Known rows, with every way that one mark hangs from another:
[bakevuf [bapat [lubib reses] sono] [ponun gako]]: [ 0.235  2.121 -0.025 -0.641  0.134 -1.881 -0.551  0.993  1.179  0.145
  0.492 -2.910 -0.163  0.349  0.787 -1.087 -0.118  0.339 -1.986 -2.324
  0.643  1.642  3.159]
[ribe gako]: [ 0.668 -0.460 -0.911  0.685 -0.695  0.046 -0.653  0.174 -0.096 -0.044
  0.329 -0.124 -0.198 -0.340 -0.666 -1.349  1.321  0.481 -0.392 -0.718
 -0.075  0.403 -1.105]
[ponun [bakevuf [bapat lubib sono]] gako [girum reses]]: [ 0.428 -3.681 -0.455 -0.665 -0.303 -0.329  0.005  1.697  2.445 -1.562
 -1.774 -3.566 -3.329  0.043  0.605  0.782  1.404 -1.171 -1.729 -3.499
  0.649  2.782  3.705]
[ponun bakevuf gako [girum pivikev pupu reses]]: [ 0.904  0.577  0.771 -0.191  0.456  1.721  0.944  1.544  0.281 -0.636
 -1.819 -2.882 -3.768 -0.087  0.031 -0.924 -0.012 -1.535 -1.354 -3.476
 -0.149  1.328  1.422]
[bapat [bakevuf [ponun gako girum]] [lubib reses] sono]: [ 0.477 -0.380  0.225 -1.657 -0.994 -1.625 -0.337  0.316  1.981 -0.351
  0.123 -3.648 -0.546 -0.035  0.896 -1.645  1.672 -0.296 -2.991 -4.123
  0.858  0.630  4.630]
[girum pivikev]: [ 0.607  0.986  0.352 -0.132 -0.098  0.943  0.385 -0.499 -0.630  0.576
  0.961 -1.278 -0.174 -0.159 -0.398  0.045 -1.161 -0.192 -0.141  0.613
 -0.350  0.002 -0.368]
[sono [bapat bakevuf lubib]]: [ 0.352 -2.054 -0.141 -1.410 -0.957  0.297  0.412 -0.775  0.820  0.560
 -0.866 -1.548 -0.417 -0.221  0.167 -0.687  0.755 -0.450 -1.162 -0.962
  0.215  0.307  1.579]
[bakevuf [bapat sono]]: [ 0.122 -1.326 -0.161  0.632 -0.599 -0.554 -0.176  0.373  1.157 -0.326
  0.478 -1.407 -1.572  0.965  0.620  0.911 -1.425 -0.100  0.547 -0.458
 -0.412  1.425  1.829]
[ponun [bakevuf [bapat sono]] [girum pivikev [reses lubib]]]: [ 0.265 -3.513 -0.628 -0.302 -1.846  2.205  1.142  0.265  1.464 -0.344
  0.840 -3.060 -5.884  0.315  1.492  0.108 -0.748 -1.313 -0.088 -2.247
 -0.367  0.665  2.310]
[sono [bapat [bakevuf ponun] lubib]]: [ 0.438 -0.028 -0.643 -1.554 -0.840  0.596 -0.052 -0.073  1.480  1.192
  0.341 -1.513 -0.951 -0.250  0.545 -2.027  0.329 -0.429 -2.129 -1.219
 -0.264  0.172  2.279]
[bakevuf [bapat [lubib reses] sono] [ponun gako girum]]: [ 0.323 -1.664 -0.226 -0.561 -0.458 -1.062 -0.333  1.345  1.426 -0.473
 -0.172 -3.547 -0.879  0.621  0.849 -1.084 -0.103  0.126 -2.555 -3.348
  0.965  2.494  3.631]
[bapat lubib]: [ 0.148  0.541  0.307 -1.020 -0.111 -0.105  0.072 -0.357  0.047  0.261
 -0.030 -0.551  1.575 -0.583 -0.439  1.174  1.651  0.338 -1.111 -0.233
  0.583 -0.397 -0.144]
[sono [bapat [bakevuf [ponun girum]] [lubib reses]]]: [ 0.517 -4.792 -0.474 -1.657 -1.072  0.424  0.022  0.067  0.977  0.745
 -0.743 -2.432 -1.525  0.259  1.357 -3.869 -0.351 -0.329 -2.204 -2.927
  0.642  0.884  2.732]
[sono [bapat bakevuf [lubib reses]]]: [ 0.297 -3.497  0.197 -1.632 -0.639 -0.653  0.223 -0.777  0.127  0.731
 -1.475 -1.790 -0.079  0.040  0.831 -2.425  0.073 -0.090 -0.783 -1.815
  0.798  0.192  1.475]
[ponun [bakevuf [bapat lubib sono]] [girum pivikev pupu]]: [ 1.214 -1.939  0.600 -0.146 -1.092  1.596  0.783  0.268  1.533 -0.125
  0.006 -4.320 -2.798  0.981  0.187  1.579 -1.007 -0.965 -1.778 -3.157
 -0.088  1.205  2.557]
[ponun [bakevuf bapat] gako [girum pupu]]: [ 0.467 -2.650  0.377  0.650 -0.282  0.748  0.657  2.108  1.256 -1.240
 -1.949 -2.187 -3.335  1.302 -0.187 -0.196 -1.723 -1.012 -1.370 -3.959
  0.289  2.831  1.752]
[girum pivikev reses]: [ 0.511  1.256  0.220 -0.488  0.422  1.193  0.320  0.038 -0.685  0.601
 -0.001 -1.118 -1.083 -0.786  0.233 -0.764 -0.079 -0.481  0.696  0.503
 -0.636  0.180 -0.200]
[ponun [bakevuf [bapat [lubib reses]]] gako girum]: [ 0.331 -5.634 -0.129 -0.624  0.026 -1.044  0.023  1.135  0.858 -1.188
 -1.906 -2.977 -1.289  0.457  0.201 -1.073 -0.651 -0.487 -1.900 -3.700
  1.836  2.859  2.003]
[bakevuf [bapat lubib sono] [ponun [girum pivikev pupu]]]: [ 1.187  1.772  0.592 -0.316 -1.317  2.254  0.552  0.600  1.240  0.819
  1.380 -3.871 -1.665  0.688  0.390  1.071 -0.779 -0.238 -2.232 -2.279
 -0.726  1.235  2.536]
[ponun [bakevuf bapat] gako]: [ 0.114 -1.787 -0.424  0.618  0.382 -0.864 -0.078  1.349  1.303 -0.933
 -0.646 -1.324 -2.275  0.638 -0.287 -0.229 -1.864 -0.833 -0.632 -1.859
  0.400  2.451  1.684]
[bapat bakevuf lubib sono]: [ 0.559  0.417  0.130 -1.514 -1.359 -1.114 -0.122 -0.989  1.856  0.062
  0.662 -2.047  0.515 -0.341  0.128  1.348  2.227 -0.204 -1.142 -1.449
 -0.037 -0.931  2.908]
[bapat bakevuf lubib]: [ 0.427  0.074  0.209 -1.662 -0.986 -0.338  0.011 -0.861  1.097  0.392
  0.164 -0.938  1.247 -0.698 -0.345  0.877  1.916 -0.056 -0.786 -1.122
  0.236 -0.570  1.200]
[sono [bapat [bakevuf [ponun girum]]]]: [ 0.320 -4.332 -1.015 -0.499 -1.425  1.453  0.193  0.730  1.505  0.307
 -0.046 -1.611 -3.335  0.649  1.054 -3.069 -1.289 -0.906 -1.514 -1.842
 -0.430  1.427  2.668]

Rows:
[ 0.485  2.138 -0.336 -1.829 -0.700 -0.085 -0.420 -0.279  1.736  1.024
  1.376 -0.793  0.554 -0.644  0.007 -0.568  1.710 -0.008 -1.537 -1.364
 -0.149 -1.297  1.971] : [bapat [bakevuf ponun] lubib]
[ 0.641  0.264  0.213 -0.591 -0.633  1.974  0.231  1.317  1.148  0.492
 -0.094 -1.357 -0.761  0.562  0.251  0.258 -0.413  0.165 -1.692 -2.508
 -0.216  1.279  1.074] : [bakevuf [bapat lubib] [ponun [girum pupu]]]
[-0.382  0.996 -0.801 -0.422 -1.649  1.100  0.551  1.788  1.856 -0.684
  0.789 -2.096 -4.670  0.165  1.566 -0.697  0.766 -0.573 -1.364 -2.800
 -0.272  1.587  2.964] : [bakevuf [bapat sono] [ponun gako [girum [reses lubib]]]]
[ 0.240 -1.430  0.057 -0.573  0.302 -2.409 -0.222  0.512  1.399 -0.688
 -0.934 -3.329 -1.150  0.521  0.709 -0.308 -0.377 -0.450 -1.531 -3.234
  1.177  1.666  3.254] : [ponun [bakevuf [bapat [lubib reses] sono]] gako]
[ 0.165 -1.717 -0.678  0.360 -0.340  0.438 -0.167  1.991  1.216 -0.674
  0.107 -1.668 -2.165  0.643 -0.009 -1.098 -1.796 -0.344 -1.786 -1.922
  0.165  3.263  1.905] : [bakevuf bapat [ponun gako girum]]
[ 0.365  1.779 -0.584 -0.421 -0.649 -0.287 -0.372  0.480  1.871  0.564
  1.520 -1.987 -0.583  0.255  0.669  0.647  0.106  0.172 -1.433 -0.829
 -0.359  0.867  2.535] : [bakevuf [bapat lubib sono] ponun]
[ 0.531 -1.123 -0.286 -0.888 -0.686  2.474  0.601  1.601  1.423  0.700
 -1.711 -1.547 -4.504  0.453  1.806 -3.985 -0.189 -1.135 -0.902 -3.276
 -1.217  1.109  2.668] : [sono [bapat [bakevuf [ponun [girum pupu reses]]]]]
[ 0.823  0.173  1.061  0.221 -0.631  2.484  1.090  0.121 -0.659  0.235
 -0.195 -1.980 -1.220  0.463 -0.213  0.322 -1.143 -0.383 -0.904 -1.325
 -0.397  0.522 -0.124] : [ponun [girum pivikev pupu]]
[ 0.125  5.802  1.259 -0.930 -0.884  2.788  1.767 -0.212 -1.008  1.162
  0.468 -0.628 -2.230 -0.653  0.658  0.054  1.014 -0.208  0.217 -1.060
 -0.873 -2.066 -1.133] : [girum pivikev pupu [reses lubib]]
[ 1.011  3.636  0.762 -1.002 -0.453  2.011  0.573  1.281  0.966  0.448
 -0.360 -2.750 -2.931 -0.307  0.237 -2.146  0.454 -1.014 -1.594 -3.528
 -0.973  0.872  2.520] : [bapat [bakevuf [ponun gako [girum pivikev pupu reses]]]]
[-0.297  1.602  0.458 -0.849 -0.700  1.790  1.438  1.450  0.845 -0.974
 -1.581 -1.246 -4.333 -0.134  0.812 -0.343  2.153 -1.140 -1.347 -4.592
  0.179 -0.175  1.196] : [ponun bakevuf gako [girum pupu [reses lubib]]]
[ 0.536  2.638 -0.306 -1.550 -1.187 -0.845 -0.554 -0.508  2.477  0.816
  1.801 -1.912 -0.202 -0.348  0.536  0.077  2.053 -0.176 -1.884 -1.758
 -0.560 -1.299  3.608] : [bapat [bakevuf ponun] lubib sono]
[ 0.398  3.957  0.067 -1.713 -0.469 -0.820 -0.359  0.201  1.848  0.354
  0.842 -1.471  0.648 -0.802 -0.621 -0.259  1.984 -0.169 -2.639 -2.076
  0.204 -0.053  2.507] : [bapat [bakevuf [ponun gako]] lubib]
[ 0.322 -0.469  0.166 -0.328 -0.702 -0.471 -0.136 -0.073  1.297 -0.084
  0.419 -1.968  0.075  0.234  0.179  1.923  0.414  0.150 -0.689 -0.622
  0.125  1.058  1.847] : [bakevuf [bapat lubib sono]]
[ 0.861  1.462  0.445 -1.642 -1.323  1.450  0.305  0.369  1.795  0.669
  0.247 -1.648 -0.356 -0.021  0.128 -0.509  1.546 -0.082 -2.238 -3.436
 -0.262 -0.683  2.172] : [bapat [bakevuf [ponun [girum pupu]]] lubib]
[ 0.351 -5.031 -0.222 -0.457 -0.400 -1.543 -0.102  0.979  1.636 -1.365
 -1.439 -4.076 -2.009  0.813  0.795 -0.230 -0.440 -0.663 -2.058 -4.159
  1.504  2.621  3.568] : [ponun [bakevuf [bapat [lubib reses] sono]] gako girum]
[ 0.436 -2.807 -0.242 -1.610 -0.784 -0.375  0.152  0.796  1.000  0.050
 -1.205 -3.130 -1.427  0.128  0.802 -3.857 -0.032 -0.521 -3.246 -3.695
  1.050  2.010  3.300] : [sono [bapat [bakevuf [ponun gako girum]] [lubib reses]]]
[ 0.336  2.216 -0.540 -0.563 -1.088 -0.646 -0.612  0.004  2.348  0.508
  1.917 -1.399 -1.620  0.348  0.982 -1.059  0.242 -0.456 -0.775 -1.656
 -1.142 -0.820  3.624] : [bapat [bakevuf ponun] sono]
[ 0.307  0.751 -0.043 -1.689 -0.022 -1.033 -0.058  0.293  0.732  0.690
 -0.661 -2.371 -0.526 -0.150  0.751 -3.728  0.238 -0.311 -2.586 -2.771
  0.678  0.840  2.889] : [sono [bapat [bakevuf [ponun gako]] [lubib reses]]]
[ 0.303 -1.074 -0.076 -0.447  0.168 -0.988 -0.045  0.834  1.478 -0.628
 -0.820 -1.864 -0.692  0.014 -0.662  1.075 -0.251 -0.686 -1.707 -2.035
  0.906  1.924  1.537] : [ponun [bakevuf [bapat lubib]] gako]
[ 0.441 -1.498  0.144  0.461 -0.152  0.438  0.406  2.301  2.170 -1.444
 -2.483 -3.149 -5.074  0.995  1.119 -0.417 -0.225 -1.396 -0.718 -4.616
 -0.371  2.828  3.595] : [ponun [bakevuf [bapat sono]] gako [girum pupu reses]]
[ 0.227 -1.545  0.331 -0.511 -0.388 -1.377 -0.188 -0.187  0.580  0.088
 -0.210 -2.281  0.403  0.433  1.061 -0.031 -0.236  0.533 -0.052 -1.479
  0.709  0.909  1.776] : [bakevuf [bapat [lubib reses] sono]]
[ 0.509 -3.372  0.035  0.831 -0.981  0.898  0.436  1.333  2.015 -0.850
 -0.954 -2.648 -4.077  1.808  0.908  0.240 -1.666 -1.039 -0.591 -3.715
 -0.403  1.600  2.929] : [ponun [bakevuf [bapat sono]] [girum pupu]]
[ 0.446  1.650 -0.069 -1.703 -0.864 -1.790 -0.633 -0.694  1.816  0.954
  1.262 -2.243  0.206 -0.165  1.399 -1.695  1.494  0.168 -1.289 -2.593
 -0.041 -1.579  3.607] : [bapat [bakevuf ponun] [lubib reses] sono]
[ 0.374 -1.207 -0.388 -0.612 -0.487  0.479 -0.031  1.610  1.371 -0.441
  0.015 -2.117 -0.518  0.017 -0.412  0.055  0.003 -0.113 -2.650 -1.900
  0.728  2.955  1.842] : [bakevuf [bapat lubib] [ponun gako girum]]
[ 0.803  2.149  1.488  0.220 -0.196  1.743  1.141  0.737 -0.636 -0.385
 -0.697 -2.659 -1.139  0.310 -0.819  0.493 -0.684 -0.457 -1.935 -2.172
  0.096  1.655  0.385] : [ponun gako [girum pivikev pupu]]
[ 0.171 -3.622 -0.399  0.093 -0.189 -0.189  0.119  1.096  1.102 -1.526
 -1.158 -1.752 -2.283  0.318 -0.311 -0.489 -0.181 -1.093 -1.905 -2.754
  0.864  1.781  1.859] : [ponun bakevuf gako girum]
[ 0.343  1.056 -0.566 -1.560 -2.694  2.233  0.766 -0.402  1.766  0.742
  2.449 -2.699 -4.436 -0.456  1.701 -1.472  1.385 -0.906 -0.936 -2.357
 -1.176 -1.315  3.095] : [bapat [bakevuf [ponun [girum pivikev [reses lubib]]]] sono]
[-0.460  4.707  0.890 -0.937 -0.676  1.986  1.310  0.187 -0.298  0.448
 -0.479  0.670 -2.046 -0.499  1.111 -0.141  2.321  0.001  0.473 -1.779
 -0.647 -1.961 -0.694] : [girum pupu [reses lubib]]
[ 0.543 -3.860  0.510 -0.372 -0.584 -0.261  0.324  0.716  1.384 -0.525
 -1.565 -3.335 -2.166  1.422  1.351 -0.356 -0.653 -0.406 -1.085 -4.712
  0.690  0.928  2.968] : [ponun [bakevuf [bapat [lubib reses] sono]] [girum pupu]]
